Known rows, with every step that occurs
v-p-z:  -68   88 -101  234  -73  -16  -31  -16  -67    5   75 -102 -171 -222  119    1  -64  210  -10 -129 -102  161  -73   51  124  151 -201  -96  -27  100  274  -95  201   32  169  -42 -204  256 -114 -184  -64 -249   66 -258   40  204  -45  -39 -173 -124  -13   -9  156 -222  -68  130  231  111  -33
z-p-s:  163  -16   88  291   73   26   50  146 -189  -95  -13  113  -32 -136  155   58 -218 -204 -146  -18   17  184  257  -84   -1  -70   -7 -176 -228   67 -126  189  203 -110   84    4   43   36  -14 -226  293 -190 -249 -109  -89  114 -169   17  -21  213  -71 -156 -127 -141 -259   52   35  123 -249
c-z-p:  136  -21  110   40   31   73 -148  282  -66 -198   68   12   31    6  214  -37 -150 -242  -93   32  298  187   32   -6   30  149  183  -20   69   72  -48  126  268  -92  183 -141 -165   13  -66 -195  135 -306 -295  -28   73  150 -147 -237  237  201   41 -129  -23  -69  -58 -105  227  237 -295
j-z-p:  116  141  -98  108   72  -80 -139  362 -240 -242 -165    3  -87 -300   33  152  -45  -31  -76   38  224  178  257 -200  187  -62  107 -271 -206   23 -160  -94   92   87  147 -124 -183  213   88 -131  190 -248 -143 -172    0  322 -160  -50   46  145 -138  -12    7 -216  -27  157  206  234 -191
c-v-p: -178   44  -19   30 -160  -57   51  -10  201   59   55  -13  -22   27  -61   50   46  295  -62   21   86  111 -202   90  101  -49 -145  190 -107   29  342   92   46    9 -103  160   70  283 -143   10 -212 -289  -70  -63  -51   43 -124  -78 -100 -237   49  -86  -11  -35 -172  130  272  113   40
p-z-j:  -52   85 -272  218  203   76  -63  109 -135   12  -45  134   64  -94   63  238   97  -40  174  -75    5 -116 -115  112   59  266   54 -327 -228  139  -54 -182  309  238  135 -104 -144  196 -141 -114  217 -148  -87 -293  233  173  155  -71 -126  -32 -173  -21  143 -101   55   34  154   65 -236
s-c-v-p: -315   60  -86  -29  -46 -114  -83   86  272  102   67   30  132   27   17   69  132  400  -44   58   65  -22 -193  257  -86  -87  -88  218 -165 -132  276  -17  -85  -26 -169  -84  268  212 -340  119 -197 -107 -179  -84  121 -119  -15  -19 -140 -173  161  -23 -111 -127  -25  242  349   73   68
p-z-j-v:  -48   90 -162  311  215    6    1  -40    7  186 -248  108   58 -271   73  194   64   93  324  -46  -76 -265 -129  136  -49  378  -74 -476  -84  123   42 -398  280  165  272 -109   52  390  -34  -12  246  -86 -113 -294  355   87   93  -42 -189  -35 -185   94  264  -40  -35  -85  352  -44 -170
c-z-p-s-j-v:    0   79  432  384   68   -8 -144  372  193 -101  -50   19  127 -177   43 -169 -266 -169 -123 -287  271   55  239  138 -140  132   48 -290 -137  165 -189  -36  237 -368  280   93   81  228  128 -186  348 -248 -559 -183  245   85 -198 -256 -158  347   46 -123   41 -109 -145  -30  292  282 -315
j-z:  126  124  -39  -71  -18 -134  -45  155  -97  -91 -147    4  -75 -190 -133   93   97   22   17  -68   26   31  208  -35  106  -33  -31 -177 -127   46 -127 -118 -101  176   26  -92 -196  118   76 -121   27 -136  -23 -164  -59  154 -168  106  -39   43  -72  126   17 -162  130  168   51  133  -92
s-c:  -72   30  -41  -75   65  -44  -59   68  153  -31  -10   38  145   84   84   15   40   72   31   94  -15  -82   17   49 -211  -14  139  105 -191 -169   21 -124  -97  -37  -23 -148  222  -35 -178   72   10  164  -82  -22  151  -81   68   76 -148   18  135   -6 -163  -72  161   90   66  -52    0
j-v-p:  -80  270  105  168  -74 -143  137  -54   94   31  -97  -83 -187 -266   80 -209 -177  310   75 -150  -92   64   -4  154  -37   35 -252 -116  109  -61  240 -203  -60 -102  141  140  -21  347  -41   60  -83 -111   75 -259   19  -66 -204 -127 -100  -81   34  156  248   14 -167   -4  264  -85   65
v-p: -166  150   65  106 -105  -54  110   77  135   14   84  -79 -162 -114   53  -43 -110  169 -116 -128  -10  134  -49  160  123  -65 -182    8   40   53  177   36   74 -102   12  -20 -140  183 -151  -74 -141 -139  -34 -124  -37   24 -109 -130  -23 -128   -2   80   68  -56  -96   -2  101   54   35
v-p-z-j-s:  -75  321 -114  305   21   26   82 -112  -89 -161  -40    9 -217 -151  111  325  -19    5  -31 -144 -201    9 -117  295  314  398 -129 -436 -259  337  246 -213  198  133  322  -54 -392  255 -176 -239  191 -238 -116 -310   50   29  101   -3 -298 -107  -39  198  210 -344  -75  171  221  215 -239
c-z-j:  -81  114   -1  -49  134   32  -20  265   13  -55   62   56   19   70   70   52   63 -276   48 -116  191 -123 -115  282   80  227  167 -146    5  158 -111   34  301   57   27  -65 -134   76 -113  -71  181 -163 -342 -106  196   -7 -138 -194  142   -6   14   32  106  -72   60 -182  197  163 -267
j-s-c-z:  107   93  149 -138  -13   84 -250   65  157 -201  -63  -25   17  155  151   58  -34 -143 -166    4  -90  -67  -62  249  -72  174  229  -82  -94  -12   99   90 -154 -160  203  -83  -92 -180 -202 -128  128   19 -188   94   21 -303   45  108 -128  263  328   81 -197 -310  185  -23   96   77 -151
c-v-p-s:  -91    3  127  186 -177 -131  -81   53  189  192   47    3 -153    2   14   43  -13  181 -246 -123  -97  128  -39  195  142 -157 -257   -3 -157  151  186  230   79  -75 -154  215  118  123 -211 -102 -112 -225 -118  -82 -106  -87 -161  120 -252  -57   75 -121  -45 -108 -173  132   52   98 -120
p-z:   64  -37  -94  139  -12   76  -86  -34  -58   37   -1    7  -77 -146   61  113   87   49  112  -30  -39  -28  -63  -65   72  230  -66 -139  -67   17   43 -182  145  153  194  -66  -69  110  -96 -132   51 -105   85 -105   57  184   40   24 -175   80  -22  -84   25 -150   -9   73   92  144  -53
j-s-c-v:  -32   11  -21 -111  -55   52 -138 -165  175   -6  -39   64  159  196  -31  255  150  174  -81  175  -76 -181 -125  132   23  128   82   33 -227  -60  239   78 -275   77 -100   52  216  -54 -217   -9   89   21  -93  227   88 -225  222  278 -288  121  188   -4 -277 -223   32  232  148   17 -118
p-s-j-v:  -94   12  323  297    1 -131  -46   86  200   60  -99  -10  112 -191 -138 -130 -123   60  -20 -307   35 -142  232  180 -165   -7 -146 -272 -128  148 -171 -216  -47 -223   49  270  193  244  123    7  257    0 -299 -178  182  -62  -89   45 -403  161   22   71   74    4 -117   32  101   64  -55

Rows
-205   85  -18 -133  262   74 -100  294  170  -81    5  111  239  139  156   44  159 -170  132  -62   71 -232 -170  361  -80  230  311  -43 -165   11  -95  -96  164   -9   81 -294   -5  122 -256  -47  211   29 -369 -124  279 -168   26 -132  110   11   74   22  -33 -154  193 -156  270  133 -225 | s-c-z-j
  74   -5  -49  141   20 -153 -302  372  -38  -90 -174  128  180  -80  115  198   66   75 -297   86  144   10  202  -17  -42 -130  107 -252 -477  -99  -85  -37  -40  159  -21 -114  229  200 -196  -52  314 -255 -393 -105   -7   85 -152  262 -307  207   61 -197 -315 -307  -75  343  404  365 -281 | j-z-p-s-c-v
-119   89   30   15  -30  -93 -157  269   48 -156  -68  -88  107 -252 -300   58  116  141   -3 -246  288    2  194  -25   75  -58   72 -205 -207  145 -192 -259  -91   21   94  -22 -119  239  171  -10  124  -99 -146 -174  142  315  -98  -87 -274  128 -105   68  109  -50  135  264  159  279  -83 | s-j-z
-214  113  182  136    7 -120   -1   55  210   -9 -121  -15  183 -230 -163 -108  -44  182  140 -194  171 -204   25   83 -197   87  -77  -77  -66  -28   16 -311  -90 -168   60   78  210  352  209   97   60  107  -85 -117  323   14   24 -145 -201  111  -12   83  179   74    1    9  223   36    5 | s-j-v
-335  206  201  282  -70 -178   93   86  266  -26  -48 -129   52 -327 -127 -178 -111  333   52 -313   62    5   34  193  -88   31 -217  -56  -63   92  243 -324  -93 -260   29  148   36  415   45   67  -45  -83 -180 -310  253   52  -52 -214 -283  -66   29  156  324   42  -97  169  344   93   43 | s-j-v-p
 -10  -28   96   31   77  -22  -96  120  114  -32  -21   73  104   18  138   37    9  -50  -74  -56 -185  -67  146  196 -172  -62   84  -39 -220  -15 -119    1  -75  -38   -7  -67  171  -76 -243   12  230  144 -163   -6   24 -189   28  271 -257  165   95  -11 -232 -152   60   50  -16  -30 -117 | p-s-c
 -11   24   41  -72  137  124 -213  391   46 -271   37  -23  191   47  302  -31 -132  -86    1  105  238   88   70   99 -121   66  265   57 -103 -152  -10   59  100  -79  255 -295   54   81 -133 -101  211 -208 -440  -47  122   68  -20 -177   74  203  193 -176 -193 -153   58  -81  303  148 -256 | s-c-z-p
-111  174 -102  -39  216   97   62  -56   95 -189  -92  123  242  105   -2  268   66  -51   75    3 -207 -308  -67  265    6  191  238 -210 -310  118   10  -92 -110   48   41 -146  -19    6 -244   45  293  236 -190  -78  200 -233  231  171 -178   39   36  234 -141 -185  168  142  118  -22 -235 | z-j-s-c
-275  344 -100   22   40  -21   42  -95  256  -54    6   95   92   28   -8  338  127  247  -32    9  -78 -237 -239  435  165  215   35  -68 -373  136  293  -65  -41  133 -107   -2   50  319 -415   12   54  -69 -336 -143  182 -214  173  156 -313 -206  135  102 -148 -267   61  269  362   98 -218 | z-j-s-c-v-p
-163   46 -312   74  177  142 -214 -127   91   46 -158  242  224   90   57  501  286  154  140  184 -102 -337 -273  268  119  410  182 -276 -447   48  217 -160   62  298  154  -72  132  207 -375  -66  292  -37 -203  -69  347 -106  358  239 -423  109   43   14 -209 -347  105  265  279  162 -279 | p-z-j-s-c-v
 -53  101  -29  211   91  -23 -116  452  -46 -303  -90 -112  145 -335 -187  140  -40   36  -58 -159  375  127  265  -91   72  -74  121 -184 -361  105 -168 -257   57  -23  103 -134 -146  301  209  -66  202 -287 -254 -156  110  514  -81 -234 -108  142 -185   -5  103  -84   53  390  317  403 -186 | s-j-z-p
-136  207 -171  234  -23   74  -62 -136   -8   30  -79  109 -117  -93   45  377   76  181  -69  -37  -58 -118 -255  300  404  456 -125 -277 -299  269  402  -28  221  169  146  152 -120  387 -292 -212   74 -402 -148 -177  133   85   75   23 -351  -83  -42   52   72 -371 -124  307  350  260 -245 | c-v-p-z-j-s
-198  197   -2   -3  240   14  -92  233  268   -3 -194   93  262   25  184  -80   68  -55  261 -109   82 -305 -181  316 -149  273  221 -137  -75  -66  -54 -305  119  -20  140 -155  167  220 -212   63  250   52 -408 -273  389 -239   29 -146  -48    1   92  106   65 -110  175 -269  433   22 -206 | s-c-z-j-v
 120  128  -53  128  120 -163 -191  415 -103 -140 -179   47   74 -268  202  141  -68  -74 -155  -26   37   68  425  -26   -3 -152  127 -307 -420  -39 -245  -83   37   66  169 -257   39   18  -92 -181  397  -44 -326 -289  -65  118 -132  164 -261  281   10  -11 -207 -333   59  232  256  194 -229 | j-z-p-s-c
-200  220 -179  247   64   -4   93  124  -14   20   -5   18 -103 -207   74  217   39  123  154 -136    7   -1 -162  232  173  305 -129 -182 -188  223  160 -234  337  180  262 -117 -180  326 -187 -213   29 -260 -170 -437  129  202   25 -111 -141 -184 -162   60  257 -157  -38   85  308  161 -254 | v-p-z-j
 -81  152 -270  104  192  127 -152  -69  -18 -108 -143  106   44    4  123  395   91    4  158   54 -187 -307  -81  254   35  402  174 -413 -404  127   36 -208    5  215  267 -180 -104   69 -293 -157  283   25 -125 -220  209 -119  319  257 -336   66    9  101 -103 -363  155  269  232   82 -278 | p-z-j-s-c
  38   99   56 -103   30   22 -100 -108  135 -176  -83  -21   68   87   82  170   31   27  -54   88 -237 -140   45  131  -40  111  155  -60 -138  -71   46    9 -271    8   15  -78   65 -117 -150 -105  179  169  -15   90    0 -269  139  249 -245   98  245   93 -245 -269  178  189   21  -62  -40 | j-s-c
-110  225  -30  176  132  -26   57   46   89  123 -198  109  132 -123  -41   47   67   37  241 -105   12 -200 -127  171  -58  195  -18 -319  -20   22  -33 -313  123  138   57    8  123  312   34  150  147  -13 -147 -239  252 -105    9  -64  -52 -100 -126  155  210   85  -52  -61  283  -23  -98 | z-j-v
-256  176  106  422  -12  -65  -23    0  157   32  -71 -142    3 -447  -62  -72 -124  406  166 -312   65  -69   55  156  -52  203 -319 -210 -149  104  248 -454  123 -186  323   57  -43  529   43  -85   94 -234  -92 -418  281  232   -6 -212 -383  -40   55  110  331 -136  -53  199  469  173    8 | s-j-v-p-z
 -21  170  223  284 -153 -128   68  125   57   76   60 -109 -251  -85  110   24 -174   33 -236 -205 -131  175  145  207   50 -152 -204  -84  -80  197   71  103  119 -119  -44  127 -119  -16 -153 -139   15 -127 -119 -177 -177 -100 -162   30 -170    1   46   34   26 -183  -93  -22   42   72  -96 | v-p-s
